What can hang from each mark
somis: bera gezip kezok tedugi zodino
feper: zodino
goluni: toze
tedugi: motip
virutef: dera rubolus
pinur: feper tato
rubolus: somis virutef
kezok: boril kopesa motip somis
toze: boril somis
lusiv: goluni somis
boril: kezok
fena: virutef
dera: virutef

Every row comes from one small tree of marks. Brackets hold a mark, then the marks that hang from it, in alphabetical order. Every link used is in the known rows. Which tree was each row made from?
Known rows
(boril kezok): [-23  24  -6   5  18   4  -7  63   3  -6  43 -13  12  19  -4  -5  -1 -10
  -9  24  15  29 -20  24   4   1  11 -43  -5  21   3  -7  32]
(virutef dera (rubolus (somis gezip tedugi))): [ -1  31  -1  -8   8 -16   4  68  20 -10 -21   9  18  12 -18  22   9 -21
  -6  29   8 -25  -2  13  15 -28  16 -54   3  30   5  -8  32]
(boril (kezok kopesa)): [-25  33 -11   7  24  18  -4  62   2 -13  44 -13   5  12   2  -8  -2  -5
 -11  28   9  23 -21  32   2  -2   5 -49   0  30  14 -10  47]
(virutef dera (rubolus somis)): [-11  43  12   4   6 -12   6  73  12   4 -18   1  19  10 -29  10   2 -22
  -5  30  15 -18  -5   8   6 -28  12 -46   4  23  -1  -6  28]
(somis gezip (kezok kopesa) tedugi zodino): [ 18  17 -29 -28  35  12 -21  64  22 -15  18  -2  20  23  30  26   7 -18
 -10  11  -8  -7 -10  42   2  17   4 -74 -10  34  40   9  52]
(fena (virutef dera (rubolus (somis gezip (tedugi motip))))): [ -2  47  12 -14  18   6  -3  69  15  -5  -4  -1  19  16 -21  18  25 -26
  -9  32  16 -22   8  10  28 -16  12 -48  -4  29  -4 -10  23]
(pinur (feper zodino) tato): [-65  17   6   7  19  20 -22  67  15  -3  14  -7  12  27  -6 -10  -6  -3
  -7  30  -3  11  -8  10 -30  -2  21 -46  -6 -13   5 -17  11]
(lusiv (somis gezip kezok (tedugi motip) zodino)): [  5  20 -13 -22  30  12 -15  69  30   0  22 -17  25  25  29  20  24 -18
 -15  -1   6  -9  -3  18  15   8   3 -70 -14  28  32  17  35]
(toze (boril (kezok (somis bera (tedugi motip))))): [ -2  40 -17  -4  24  15 -13  54  10 -25  26 -23   3  25  13   5   8  -6
 -23  28  21  19 -15  28   5  -6  11 -36  -8   4  -2 -13  33]
(fena (virutef dera (rubolus somis))): [ -8  58  20  -3  12   0   0  70  13   8  -4  -4  24  10 -31   5  10 -27
  -2  33  20 -11   8  10  16 -17   9 -43  -3  30 -14  -8  19]
(pinur feper): [-45  20   0   7  17  18 -22  65   7   6  11  -9  16  30  -9  -8  -9 -10
  -4  12   4  27 -10  25  -6  13  19 -37 -12   5   7  -7  27]
(lusiv (goluni (toze boril))): [-24  30   1  14   4  -1 -22  70   7   3  17 -26 -12   7   8  -4  -4 -24
  -5  25  -3  15   4  19   0  -3  16 -43   8   6  14  21  36]
(rubolus virutef): [-23  24  12   6  10  17 -12  65  -5  22  26  10   7  24  -6   2  -3 -20
   5  20   8  29  -7  14  17  -3   7 -30  -5  19  -1   2  26]
(rubolus (somis (kezok boril)) virutef): [ -5  27   4  13  22   7  -4  70  -2  54  40  19  23  14 -14   3  -1 -18
 -10  33  13  35  -7   2   2 -20  -3 -44 -19  15  15  25  28]
(dera (virutef (rubolus (somis zodino)))): [-13  47  11  -5  10   0  -9  73   7   0   6  -6  31  21 -16   4  -7 -11
  -8  15  18  -6  -1  16  10   0  27 -42  -9  14   4  -1  11]
(rubolus (somis tedugi zodino) (virutef dera)): [  3  31   2   1  12  -1 -15  68   9  21   4  18  27   8   2  25   2 -16
  -5  43   6  -6   6  -3   7 -13  13 -54 -18  39   4   2  34]
(dera (virutef (rubolus (somis (tedugi motip))))): [-18  37   1   1  17  13  -8  70   5 -12   6  -3  24  22 -16  10  -1  -4
 -10  20  23  -7  -5  11  19  -4  29 -34  -7  11   8  -6  12]
(somis bera tedugi): [-14  20 -30   6  23   3 -15  42   8 -30  -1  -5  14  27   8  20  -5  -1
   3  24  13  11 -13  17   6 -12  15 -22  -4  18  18  -3  22]
(goluni (toze (boril (kezok motip)))): [  4  26   0   6  17   1 -19  71  -1  -7  40 -23 -11  16   2   2   4 -28
  -5  20   4  25  -1  20   6  -9   6 -54   0  -9   4  -4  33]
(fena (virutef dera (rubolus (somis bera gezip)))): [ -4  56  12 -10  14  -9   6  66  12   0  -5  -2  22  15 -34  16  23 -30
  -1  32  16 -15   7   9  21 -32   8 -42  -2  25  -8  -6  21]
(kezok somis): [-16  40  -5   9  20  20 -10  53  11  -4   6 -22   4  21  -2  -3   8  -4
  -4  27  22  21 -20  21  13   0   9 -32   3  32   5   3  30]
(lusiv (somis gezip (kezok boril kopesa motip) zodino)): [ 14  37  -5 -14  32  14   4  60  25  13  26 -26  13  20  32   3  11 -21
 -26  -5  -1   1   1  21  11  -7 -23 -83 -12  40  36  30  42]
(virutef (rubolus somis)): [-21  38   9   0  14   1  -4  75  11   3   1  -7  22  13 -13   7  -2 -14
   1  26  15  -2  -7  20  10 -12  16 -38  -3   7  17   4  20]
(pinur (feper zodino)): [-55  21   3   2  10  14 -26  67   6   4  14  -5  17  21  -6 -12 -14 -10
  -1  21   3  18 -11  17  -8   3  17 -41  -3   2  12   1  17]
(kezok kopesa motip (somis bera)): [ -3  53 -21  18  46  39   8  40   7 -38  -5 -38 -12  13   6  14  12   6
  -8  40  20   2 -21  14  21 -27  -8 -41   0  31  32   9  43]
(somis bera kezok tedugi zodino): [ 13  21 -34 -10  38  -7 -24  57  19 -18   3 -11  36  29  17  33  -2  -9
   0  22  14  -4 -15  21 -10   2  10 -47 -20  12  29  16  27]
(dera (virutef (rubolus (somis gezip zodino)))): [-10  43  10 -14   9  -3  -6  73   8  -2   8  -2  28  23 -15  10   3 -16
  -9  11  12  -7   0  19  16  -3  26 -47  -8  15   8  -1  15]
(fena (virutef dera (rubolus (somis bera)))): [ -8  60  13  -1  15  -6   3  66  11   1  -8  -5  25  13 -35  11  14 -25
   0  36  22 -14   6   6  15 -28   9 -38  -3  24 -11  -7  17]
(somis (kezok boril kopesa) tedugi zodino): [ 17  26 -26 -11  34  16 -22  54  21   2  17  -9  25  27  41   7 -17  -7
 -22  14   5   3 -10  39 -12  18  -8 -66 -15  38  31  19  40]
(toze boril (somis tedugi)): [-11  34  -4  -2   1  21 -27  52  14 -26  -9 -13  -7  23  21  -2 -13 -15
 -10   8  11  19  -3  31   3  13  11 -28   3   3 -16 -24  39]
(rubolus (somis gezip tedugi zodino)): [ -1  23 -14 -18  18  -1 -19  60  14  -1  11   0  24  14  20  25   9 -11
 -12  23  -4   1   0  20   9   4  18 -58 -16  29  33   5  33]
(goluni (toze (somis bera kezok))): [-13  24  -9  15  21   0 -23  70   3 -12  10 -17  -5  21 -20  14  20 -24
  18  26  19  18 -17   2   5 -20   7 -35  12 -14  10   5  39]
(tedugi motip): [-30  24   6  -1  21  31 -13  61  -8  -3  17 -13  -2  31   4   6  12 -14
 -17  11  12  14 -20  15  17   8   6 -29   0   8  18  -2  27]
(kezok boril (somis gezip zodino)): [  6  41  -2 -19  14   8  -8  45  19  11  10 -22   7  39  31   0  16 -13
 -30  12  10  16 -12  30  16   1  -6 -54  -5  44  12  20  30]

Which tree is each row?
[  6  43 -14  -8  41  24   2  58  15 -30  32 -37   0  12  19  10  20  -4
 -19  36  12   2 -19  27  21  -6  -1 -73  -8  39  25   4  53] : (boril (kezok kopesa motip (somis gezip zodino)))
[ -8  44  -8   4  28  -1   5  69  12   5   5  -5  25  17 -13  10  -1 -11
  -7  30  18  -2 -14  21  -1 -30   1 -43  -5   3  31  18  27] : (virutef (rubolus (somis bera (kezok boril kopesa))))
[-20  43   8   3   9   3  -3  71   4   0   8  -2  25  19 -26   1  -7  -9
  -6  17  20   3  -4  14  13  -7  26 -35  -5  13   2  -4  12] : (dera (virutef (rubolus somis)))
[-12  33   8   6   0   8 -30  69   3  -9  10 -18 -19  21   0  -2   7 -31
   3  12   8  23  -1  19   6  -3   8 -37  15 -14  -9 -12  40] : (goluni (toze boril somis))
[ -6  47 -24  16  46  25   8  50   8 -37  27 -37  -1  10   1   7  13   6
 -11  47  25  11 -25  16  16 -26  -1 -51  -5  29  22   3  46] : (boril (kezok kopesa motip (somis bera)))
[ -1  43 -13 -17  24   3  -8  50  16 -17  -1 -24  11  31  10  22  29 -12
  -7  24  12   3 -18  22  17 -11   8 -43  -2  27  20   9  33] : (kezok (somis bera gezip zodino))
[  1  57  -6  -9  21  18 -13  55   9 -43   7 -39  -6  19  25   8   2 -14
 -19  20  13   2  -9  24   0  -6  -3 -49  -7  -6   0 -15  52] : (toze (boril (kezok kopesa motip)) (somis bera zodino))
[ 14  60 -17   5  42  32   4  32  12 -20  -4 -45  -4  28  37   8   5   5
 -30  31  17  -2 -14  18  15 -22 -22 -55  -9  41  33  26  38] : (kezok boril kopesa motip (somis bera zodino))
[  9  44 -15 -18  19  16 -14  58  19 -23  30 -20   3  18  30   2   4 -11
 -25  21   3  12  -7  48   2   7   7 -61  -5  25   5 -15  51] : (toze (boril (kezok kopesa (somis gezip tedugi zodino))))
[ -8  54  22  -6  10   3  -2  67  13   0  -6  -8  18  20 -26   1   6 -30
   0  22  20 -10   6  18  19  -9   7 -40   2  31 -23 -11  19] : (fena (virutef dera rubolus))
[ -4  37  -5  12  28  36   5  39  -3  -3  15 -23 -14  23  27  -9 -16  -6
 -31  11   2  19  -9  24  13  -9 -23 -52  -4  37  27  15  37] : (kezok boril kopesa motip)
[  8  24   0 -13  10  -6 -11  68  10  18   7  25  22  11   2  32  16 -24
  -8  36  -3  -7   8   1  17 -19  13 -62 -16  41  10   1  39] : (rubolus (somis gezip tedugi zodino) (virutef dera))
[ 10  41   0 -17  18 -29   7  78  19   0 -18   2  31  17 -26  33  21 -31
  -6  28  11 -31  -9   8   2 -37   7 -61  -5  13  14   8  33] : (virutef dera (rubolus (somis bera gezip kezok zodino)))
[ -8  42   1  -5  13   1 -13  70  12  -9   3  -4  34  20  -8   9  -9  -6
  -7  18  18 -11   2  17  11   2  31 -43 -11  18   6  -3  11] : (dera (virutef (rubolus (somis tedugi zodino))))
[ 11  17 -23  -7  42  -2   7  55   2 -14  14 -11   6  28 -13  32  20 -24
  -3  13   5  14 -21  11  15 -28  -7 -49 -12   1  34  20  33] : (somis bera gezip (kezok motip))
[  4  33  -2 -30  -1  12 -32  56  21 -28  -9 -15  -2  30  39  12   2 -24
 -16  -1  -2   5   2  37   8  20  11 -47  -2   7  -7 -20  45] : (toze boril (somis gezip tedugi zodino))
[  1  30 -28  -7  29  17  -3  32  15 -19   3 -16  -2  44  24  16  27   1
 -28  24  20  13 -20  17  26 -24  -2 -34  -2  32  22  14  27] : (kezok boril (somis bera gezip (tedugi motip)))
[-14  35  -1  11  21  -8 -19  84  32  19  24 -40  18  -1  15   2  12 -23
   1  22   7  -7   7   4  -4  -3   8 -74  -2  23  32  49  39] : (lusiv (goluni toze) (somis kezok zodino))
[  0  48  -4  -7  29  -4  -2  73  16   6   2 -12  33  19   0  16  -1 -14
 -10  28  16 -13 -10  23  -4 -21   1 -52 -11   5  34  22  27] : (virutef (rubolus (somis bera (kezok boril kopesa) zodino)))
[ 16  30 -15   3  29 -13 -10  69  10  18   5  20  37  10 -14  38  10 -17
   0  49  14  -8  -3 -10  -3 -32   8 -52 -23  23  14  15  34] : (rubolus (somis bera kezok tedugi zodino) (virutef dera))
[ -6  52  13  -5  19  10  -5  69  13  -3  -6  -5  22  14 -22  14  16 -21
  -8  36  23 -21   7   7  23 -13  13 -43  -6  28  -8 -10  19] : (fena (virutef dera (rubolus (somis (tedugi motip)))))
[ 27  32 -22 -22  44   5   4  49   8  -8  15 -20   8  35  25  27  14 -21
 -27   8  -4  -1 -14  24   6 -21 -24 -72 -17  18  48  32  43] : (somis bera gezip (kezok boril kopesa motip) zodino)
[ 37  17 -29 -25  43  16 -11  51  21 -11  16 -13  11  29  46  24  -1 -16
 -28   8  -7  -6  -6  35   9   7 -15 -85 -21  38  44  26  46] : (somis gezip (kezok boril kopesa motip) tedugi zodino)
[-14  35  -7  -7  18   5  -3  66   5 -21   4   1  22  27 -19  21  12  -6
 -10  19  18 -10  -6  10  24 -19  28 -33  -6   6  15  -4  13] : (dera (virutef (rubolus (somis bera gezip (tedugi motip)))))
[  0  42  14 -18   4 -19   3  76  17   3 -19   0  22  15 -15  21  14 -30
 -10  23   5 -30  -1  13  11 -22  11 -61   0  26   6  -2  33] : (virutef dera (rubolus (somis gezip zodino)))
[-11  43  -3   5  20  -5   0  72   4  -2   9  -1  32  20 -35   9  -2 -10
  -2  20  25   1 -10  10   6 -19  23 -34  -8   2   8   4  12] : (dera (virutef (rubolus (somis bera kezok))))
[  1  39 -22 -20  35  42 -16  53  21 -33   4 -24  -1  25  38  22  28   0
 -20  28   6 -15 -16  36  24  10   6 -60   1  46  36   0  53] : (kezok kopesa (somis gezip (tedugi motip) zodino))
[  7  10 -29 -15  38  30  -8  53  10  -6  28   3   0  35  26  15  14 -13
 -32   9   0   9 -20  34  13  -1 -11 -60  -5  29  41  14  47] : (somis gezip (kezok boril kopesa) (tedugi motip))
[  5  36 -20 -10  18   2  -9  52  16 -25  27 -16   4  23  12   6   8 -11
 -18  24  12  23 -11  35   5 -10  12 -42  -6  11  -3 -12  37] : (toze (boril (kezok (somis bera gezip tedugi))))
[  5  36 -13   6  23 -21   5  70  20 -10 -22   5  30  10 -31  27   4 -17
   1  39  22 -25 -11   4  -1 -39  12 -46  -4  16   8   3  28] : (virutef dera (rubolus (somis bera kezok tedugi)))
[ -3  53  10  -3  14   0  -5  67  18  -1  -7  -2  26  10 -24  10   6 -22
   0  36  21 -16  10  11  17 -15  14 -44  -5  34 -13  -9  19] : (fena (virutef dera (rubolus (somis tedugi))))
[ 15  57  -7   3  37  41   0  39  14  -9   3 -44  -7  24  41  -3  -1   2
 -34  26  14   2 -10  25  16  -3 -22 -64  -9  50  27  24  41] : (kezok boril kopesa motip (somis zodino))
[-11  38  -5   2  28  -8   0  77  12   1   3  -6  31  14 -24  18   4 -15
   4  31  21  -3 -15  14   1 -26  13 -38  -7  -6  25  14  21] : (virutef (rubolus (somis bera kezok)))
[  7  51  12 -20  14  -6  -7  69  22  -2  -8  -3  29  14 -13  19  16 -28
  -5  30  12 -25  14  16  20 -10  13 -56  -8  37  -7  -7  23] : (fena (virutef dera (rubolus (somis gezip tedugi zodino))))
[  7  21 -16 -19  25   0 -14  66  35   3  20 -14  30  19  26  15  13 -19
  -7  -1   3  -2   0  23   8   7   4 -72 -12  37  26  17  35] : (lusiv (somis gezip kezok tedugi zodino))
[ 21  41 -20  -4  47  11  -3  49   6  -4  11 -27  15  30  23  18  -3 -12
 -24  16   9   0 -15  18  -6 -15 -23 -61 -19  16  41  33  36] : (somis bera (kezok boril kopesa motip) zodino)
[  0  45   4  -9  25   2  -6  78  17  15   8 -10  31  16   4   7  -5 -16
 -13  24  13 -10  -7  28  -3  -7   2 -59 -10  12  29  20  30] : (virutef (rubolus (somis (kezok boril kopesa) zodino)))
[ -1  43 -11 -14   6   8 -31  49  17 -37 -19 -22   5  30  32  15  -6 -14
  -9  10  12   2  -2  26  -3   7  11 -31  -4  -4  -7 -17  37] : (toze boril (somis bera tedugi zodino))
